Known rows, with every way that one mark hangs from another:
(q967 (q889 q440)): [ 0.486  1.650 -0.439 -0.303  0.300 -0.493 -1.692  0.901 -1.449  0.513
  1.791 -0.954  1.453  0.902  0.501 -0.890 -0.570]
(q498 q440): [-0.121 -0.232 -0.080 -0.397 -0.765  0.595 -1.734  0.577 -0.124  0.418
  1.168 -0.144  0.516 -0.420  0.356  0.198 -1.498]
(q889 (q440 q498) q777): [ 1.163  1.783 -0.381 -0.619 -1.370 -0.369 -0.933  2.247 -1.208  0.068
  1.324  1.039 -0.872  0.809  0.156 -2.266 -1.233]
(q248 q841): [-1.231 -0.936 -1.168 -0.415 -0.214  1.822  0.039  0.250  0.193  0.715
  1.539 -1.094  0.334  1.500 -0.188 -1.362  0.422]
(q111 (q440 q322 q498)): [ 1.704 -0.444 -0.288  1.113 -0.440 -1.004 -1.023  2.345  0.086  0.758
  0.388  0.162  0.379  2.068  0.818 -1.686 -0.565]
(q967 (q889 (q440 q111 q248 q498))): [ 1.541  0.809  0.024  0.044 -0.115 -2.848 -1.063  3.710 -0.126  1.882
  1.910 -0.837  0.687  1.033  2.502 -2.344 -1.098]
(q271 q777): [-0.122 -0.485 -0.512  0.022 -1.830  0.091 -1.002 -0.032 -0.091  1.149
  1.460 -0.376 -0.374  0.849 -0.835 -0.548 -0.071]
(q498 (q440 q111 (q248 q841))): [ 0.142 -1.448 -0.865 -0.182  0.014  0.692  0.231  2.873  1.339  1.604
  2.084 -1.008  0.241  1.005  1.450 -0.829 -0.532]
(q440 q248 q498): [ 0.119 -1.138  0.072 -0.745 -0.975 -1.474 -1.521  2.159  0.876  1.473
  1.014 -1.110 -1.205  0.796  1.728 -2.523 -0.707]
(q967 (q889 (q440 q111 q248 q322) q777)): [ 4.421  1.442 -0.816 -0.290  0.817 -1.773 -0.347  5.346 -0.338  1.045
  2.891  0.940  0.442  2.974  2.031 -2.490 -0.380]
(q889 (q440 q111 q322 q498) q777): [ 3.313  1.595 -0.181 -0.056 -0.730 -0.783  0.066  4.569 -0.750  0.732
  1.489  2.614 -0.079  1.994  1.200 -3.107 -1.131]
(q498 (q440 q111 q248 q322)): [ 2.561 -1.063 -0.028 -0.101  0.248 -0.623 -0.806  4.088  1.221  1.740
  1.705  0.528  0.444  1.407  2.500 -1.336 -0.990]
(q967 (q889 (q440 q111 (q248 q841) q322 q498) q777)): [ 3.682  0.302 -1.642  0.550  0.252 -1.466  1.133  6.212  0.431  1.293
  2.476 -0.609  0.652  3.519  2.486 -3.284 -0.701]
(q967 q889): [ 0.120  0.104 -0.587 -0.276 -0.295 -0.696 -1.603  0.109 -0.404  0.653
  1.673 -0.876  1.388  0.702  0.494 -0.640 -0.376]
(q815 (q248 q841)): [-1.392 -1.105 -1.784 -0.612  0.500  1.372  0.688  0.809  1.288  0.979
  1.530 -1.554 -1.092  1.741 -0.855 -0.769 -0.221]
(q111 (q440 (q248 q841) q322 q498)): [ 1.480 -1.870 -1.320  1.166  0.108 -0.547  0.265  3.997  1.280  1.380
  1.075 -2.138 -0.154  3.422  1.675 -2.485  0.273]

Rows:
[ 1.534 -2.162 -0.855  0.280  0.003 -0.466  1.040  4.488  1.862  2.195
  1.393 -0.773  0.029  2.910  2.703 -3.415  0.015]
(q440 q111 (q248 q841) q322 q498)
[ 1.355 -1.463 -1.374  0.609  0.866  0.384  0.250  3.245  1.008  1.188
  1.709 -1.820 -0.118  3.834  1.004 -1.940  1.193]
(q111 (q440 (q248 q841) q322))
[-0.026 -1.775 -0.651 -0.090 -0.503 -0.535  0.740  3.145  1.560  2.134
  1.598 -1.104 -0.416  1.663  1.904 -2.931 -0.066]
(q440 q111 (q248 q841) q498)
[ 1.747 -0.597  0.151  0.288 -0.664 -0.828 -0.340  2.963  0.604  1.586
  0.762  1.319  0.648  1.463  1.781 -2.662 -0.735]
(q440 q111 q322 q498)
[ 1.948 -0.420 -0.065  0.313 -0.029  0.385 -0.662  2.780  0.463  1.160
  1.125  1.526  1.429  0.773  1.422 -0.636 -1.232]
(q498 (q440 q111 q322))
[ 1.039 -2.405 -1.140  0.224 -0.192  0.091  0.127  3.892  1.625  1.599
  0.916 -2.202 -0.376  2.942  2.339 -3.208 -0.152]
(q440 (q248 q841) q322 q498)
[ 2.146 -1.126 -0.261  0.780 -0.193 -1.897 -1.164  3.835  0.801  1.350
  0.834 -0.835 -0.513  2.646  1.794 -2.420 -0.229]
(q111 (q440 q248 q322 q498))
[ 2.050 -1.311 -0.347 -0.196  0.041 -0.160 -1.709  3.373  0.982  1.125
  1.285 -0.825  0.109  1.368  2.079 -1.063 -1.264]
(q498 (q440 q248 q322))
[ 2.375 -1.353  0.176 -0.058 -0.366 -1.736 -0.424  4.368  1.451  2.208
  1.167  0.529 -0.422  1.988  2.843 -3.320 -0.508]
(q440 q111 q248 q322 q498)
[ 0.978 -0.571  0.153 -0.401 -0.253 -0.699 -1.107  2.681  0.865  1.663
  1.991  0.303 -0.057  0.058  1.614 -0.580 -1.115]
(q498 (q440 q111 q248))
[-0.259 -1.138 -1.188  0.254  0.350  0.209 -0.025  1.762  0.727  1.094
  2.029 -2.019 -0.435  2.522  0.228 -1.338  1.248]
(q111 (q440 (q248 q841)))
[ 2.130  2.653 -0.688 -0.414 -0.023 -0.981 -0.327  2.385 -1.454  0.429
  2.750  1.592  0.879  1.104  0.196 -1.272 -0.536]
(q967 (q889 (q440 q111) q777))
[ 2.109 -0.599 -0.521  0.215  0.561 -0.935 -1.127  3.043  0.491  1.181
  1.517 -0.446 -0.362  2.976  1.211 -1.776  0.584]
(q111 (q440 q248 q322))
[-0.357 -1.772 -1.014 -0.343 -0.180  1.052 -0.592  2.054  1.196  1.085
  1.766 -2.352 -0.045  0.995  1.145 -0.517 -0.575]
(q498 (q440 (q248 q841)))
